Known rows, with every step that occurs:
toge kipen: [-11   7  11 -15  20  37   2   1  -1  -1 -14 -13  10  11   2  40  -9 -13
  13  11   4  10   6]
kipen daral vudu: [  4  18  23 -11 -28   8  24  -8   8   0 -20  -8   4  -6 -11 -16  25 -10
  21   3  39   3 -26]
remut toge situ ziribuk daral vudu: [-11 -19  30  15  11  26  42  13 -10 -14 -26 -15  -4  -1  35  -8  46  16
  30  14  28  17  19]
ziribuk daral vudu: [ -2 -19  27  -1   7  19  21   4  -8   9 -15 -21  12   2  15  -5  37  -8
  18  13  31   0 -27]
vudu daral ziribuk situ toge kipen: [ -2 -32   3 -11   6  37 -28  16 -11  -3  -4 -22  46  44  -8  52 -13  32
  -1   4 -19   6 -46]
remut toge: [-10   7 -10  -1  30  17  22   1   3  -4 -15   2  -3  -9   0  10  16 -12
  19  19   7  15   3]
kipen daral: [ -1  42   3  -7 -15   6  31   2  10   1 -19  13  -9 -10   6  16  12  -2
   2 -16  25   1  -5]
kipen toge situ: [-16  17  13 -16  13  -2  15  12  10  -1 -10   6 -14 -11   8  43 -21  21
  23  11  25  34  -7]
vudu situ: [-14 -21  -7   1  24   4  36  38  15 -11   3 -14   9  -1   5  -4   2  31
  30  28   6   4 -11]
situ vudu daral ziribuk: [  3 -56 -25  -6  -4  11  -5  -7  13  -3 -22 -20   1  -3   0  58   5  26
 -42  -6  -2 -12 -54]
vudu situ toge remut: [-24 -20   1 -21  29 -13  48  26 -12   7  16 -30  62  33   6 -23 -38  54
  37  31  -4   1  22]
vudu daral ziribuk situ toge: [ -3 -37  -5  -4   1  10 -18  26 -10  -4   3 -17  47  34 -11  27   3  48
  -3  -6 -15   9 -73]
remut toge kipen: [ -9  10   0  -8  31  46  10  -5  -1  -2 -20  -4   3   6   2  36   0 -22
  19  23   2  14  25]
remut toge situ ziribuk daral: [-17   2  13  22  26  25  50  25 -11 -15 -24   5 -17  -6  56  27  35  27
  11  -5  11  17  44]
situ vudu: [-11 -18  -7 -16  24  10  23  14   6  15  -5 -19  25  -4   6  27  16  23
  -9  -6  16   0   2]
vudu situ ziribuk daral: [-18 -23   7  28  19  12  57  43 -12 -14  -6  -7   9  -9  50 -16  33  32
  16   1   4   0  15]
daral ziribuk situ: [ -6  -8  -6  12   1  11  -8  22 -11 -14 -16  -6  47  -1 -19  45  21   5
 -28 -19   4  29 -67]
vudu situ toge: [-22 -21   5 -15  34   2  36  46   4   3  26 -22  24  34  11 -17 -10  68
  45  25  -5   9  -2]
toge kipen daral: [  0  47  11 -14 -12  32  22  -4   7   1 -23   7  -4   2   7  40  -2 -13
   3 -11  19   0  16]
vudu daral ziribuk situ toge remut: [ -6 -38  -8 -11   0  -7  -2   7 -24   0  -5 -26  82  33 -15  16 -27  36
  -4   6 -13   0 -43]
vudu daral ziribuk situ: [  7 -39 -17  13 -13  13 -24  15  -1 -19 -23  -9  35  -2 -19  45  17   9
 -22  -4  -4   6 -89]
daral vudu situ toge kipen: [-15 -28  27 -24  26  32  20  28   0   3  15 -39  35  49  -1 -10 -15  45
  55  41   2   7   5]

Rows:
[ -8 -39  12  -2  10   6  32  29  14 -12   1 -30  18   3  -9 -31  14  24
  46  44  21   3 -29] => daral vudu situ
[ -5 -41  17   7  16  14  43  34   4  -3  -2 -26  15   2  17 -22  30  24
  36  38  27  -6 -20] => ziribuk daral vudu situ
[-24   0  15   5  10   9  31  28  -2 -29 -17  -9  -7  -1  25  15   8  39
  21  -9   6  30  20] => toge situ ziribuk
[  3  50   3  -7  -3  38  28 -12   7   0 -27  15 -11  -4   7  37   4 -22
   8   1  18   3  33] => remut toge kipen daral
[-14 -13   2 -22  30  14  29  28  18   5 -10 -22   6   8  16  60   7  54
  -2  -3  22   8  22] => toge situ vudu
[  4  -2  13  -3  -4  31  46  11  18 -11 -16 -12   6   3  -3 -14  14   6
  43  43  27  -3  14] => remut toge kipen daral vudu situ
[-14  11   3 -18   5 -22  24 -20 -18  14 -12  -1  48 -23  -8  -4 -40 -21
  13  15  15  18  -4] => kipen toge remut
[  4  18  37 -18 -20  31   8  11  -9   7  -8 -18  54  32 -15  -6  17  13
  32   2  27   9 -18] => ziribuk situ toge kipen daral vudu
[-14  -4   4 -24  21   1  25  17  14  16  -7  -6   8 -11  12  52  -8  43
   2   0  29  20  12] => kipen toge situ vudu
[ -9 -24  32  13  -1  17  31   8 -20  -5 -18 -20  18  -6  28 -32  47  -2
  19   1  23   8 -12] => situ ziribuk daral vudu
[  0  33   4  -5 -21  30  12 -15   3 -10 -30   7 -10   2   1  71  -8  -9
 -40 -25  13  12 -15] => toge kipen daral ziribuk
[-17 -37  21 -15  24  -6  55  23 -21  15  12 -40  66  36  18 -35 -14  49
  41  39  13  -9  15] => ziribuk daral vudu situ toge remut
[ -5 -27 -13   1  11  12   5  26  -5   4 -12 -17  62  -2 -12  54  30  27
 -45 -26  11  15 -42] => daral ziribuk situ vudu
[  4 -53 -20 -13   8  11   2   5  20   7 -15 -20   7  -3   6  24  11  26
   0  13   5 -28 -29] => situ vudu daral
[  2 -51 -27  -4   8  20   7  -1  24 -11 -29 -14 -20   3   8  82   4  43
 -32   9   2  -3 -23] => remut toge situ vudu daral ziribuk
[  3 -41 -18   1 -11  10 -13 -10  10 -17 -25 -10 -17  -3  -4  48  -4   6
 -24   3  -7  -3 -69] => vudu daral ziribuk
[ -9  19   2 -11 -13 -11  26   7 -28   6  -6  -8  84  27 -10  18 -18  32
 -17 -21   4  14 -13] => kipen daral ziribuk situ toge remut
[-15 -39  26  -7  26  10  43  42  -4  10  22 -34  31  38  21 -32  15  63
  49  32  14  -2 -10] => ziribuk daral vudu situ toge
[  6  30  -5  13 -14  35   6   4  -8 -12 -31  13  34  -1 -14  64  21 -13
 -31 -19  10  23 -24] => remut toge kipen daral ziribuk situ
[  1 -52 -18  -8  -1  13  -1   4  22 -10 -27 -21 -15   7   9  85  -3  52
 -37  -3   4  -6 -37] => toge situ vudu daral ziribuk
[  1  36  -5   2 -14  34  20 -21   3  -9 -35  13 -15  -2   1  70   0 -18
 -35 -14  11  15   1] => remut toge kipen daral ziribuk
[-22 -25   1  17  13   1  47  39  -3 -28  -1 -12  15 -12  20 -34  15  36
  31   9  -3  14   8] => vudu situ ziribuk
[-16 -42  17  13   0   3  42  31  -2 -27  -4 -27  24  -6   7 -60  25  30
  46  23   9  13  -9] => daral vudu situ ziribuk
[ -9  45  19 -24  -3  29  23   5   0  12  -4   0   7  30  12  27 -12  20
  14 -13   9   3  24] => situ toge kipen daral
[ -8  33  11 -13 -14  26  14  -7  -5   0 -12   1   3  29   6  62 -17  20
 -28 -26   4  15  -7] => situ toge kipen daral ziribuk
[-14  -2  14 -11  17  36 -13  23 -20   1   1 -18  58  45  -7  52  -9  29
  -6 -10 -11  26 -25] => daral ziribuk situ toge kipen
[-13 -29  33 -15  31  39  29  33  -7  11  14 -37  31  50  22  -1  -1  45
  44  36   6  -3  15] => ziribuk daral vudu situ toge kipen
[  4   5  -5  -5 -11  30  10  14  -2   7 -24  -5  57   4  -5  76  22  18
 -53 -36  17   8 -15] => toge kipen daral ziribuk situ vudu
[ -8  -9  26  11 -20  21  47  20   0 -26 -15 -15  17  -2  13 -40  18  20
  37  13  16   5  17] => toge kipen daral vudu situ ziribuk
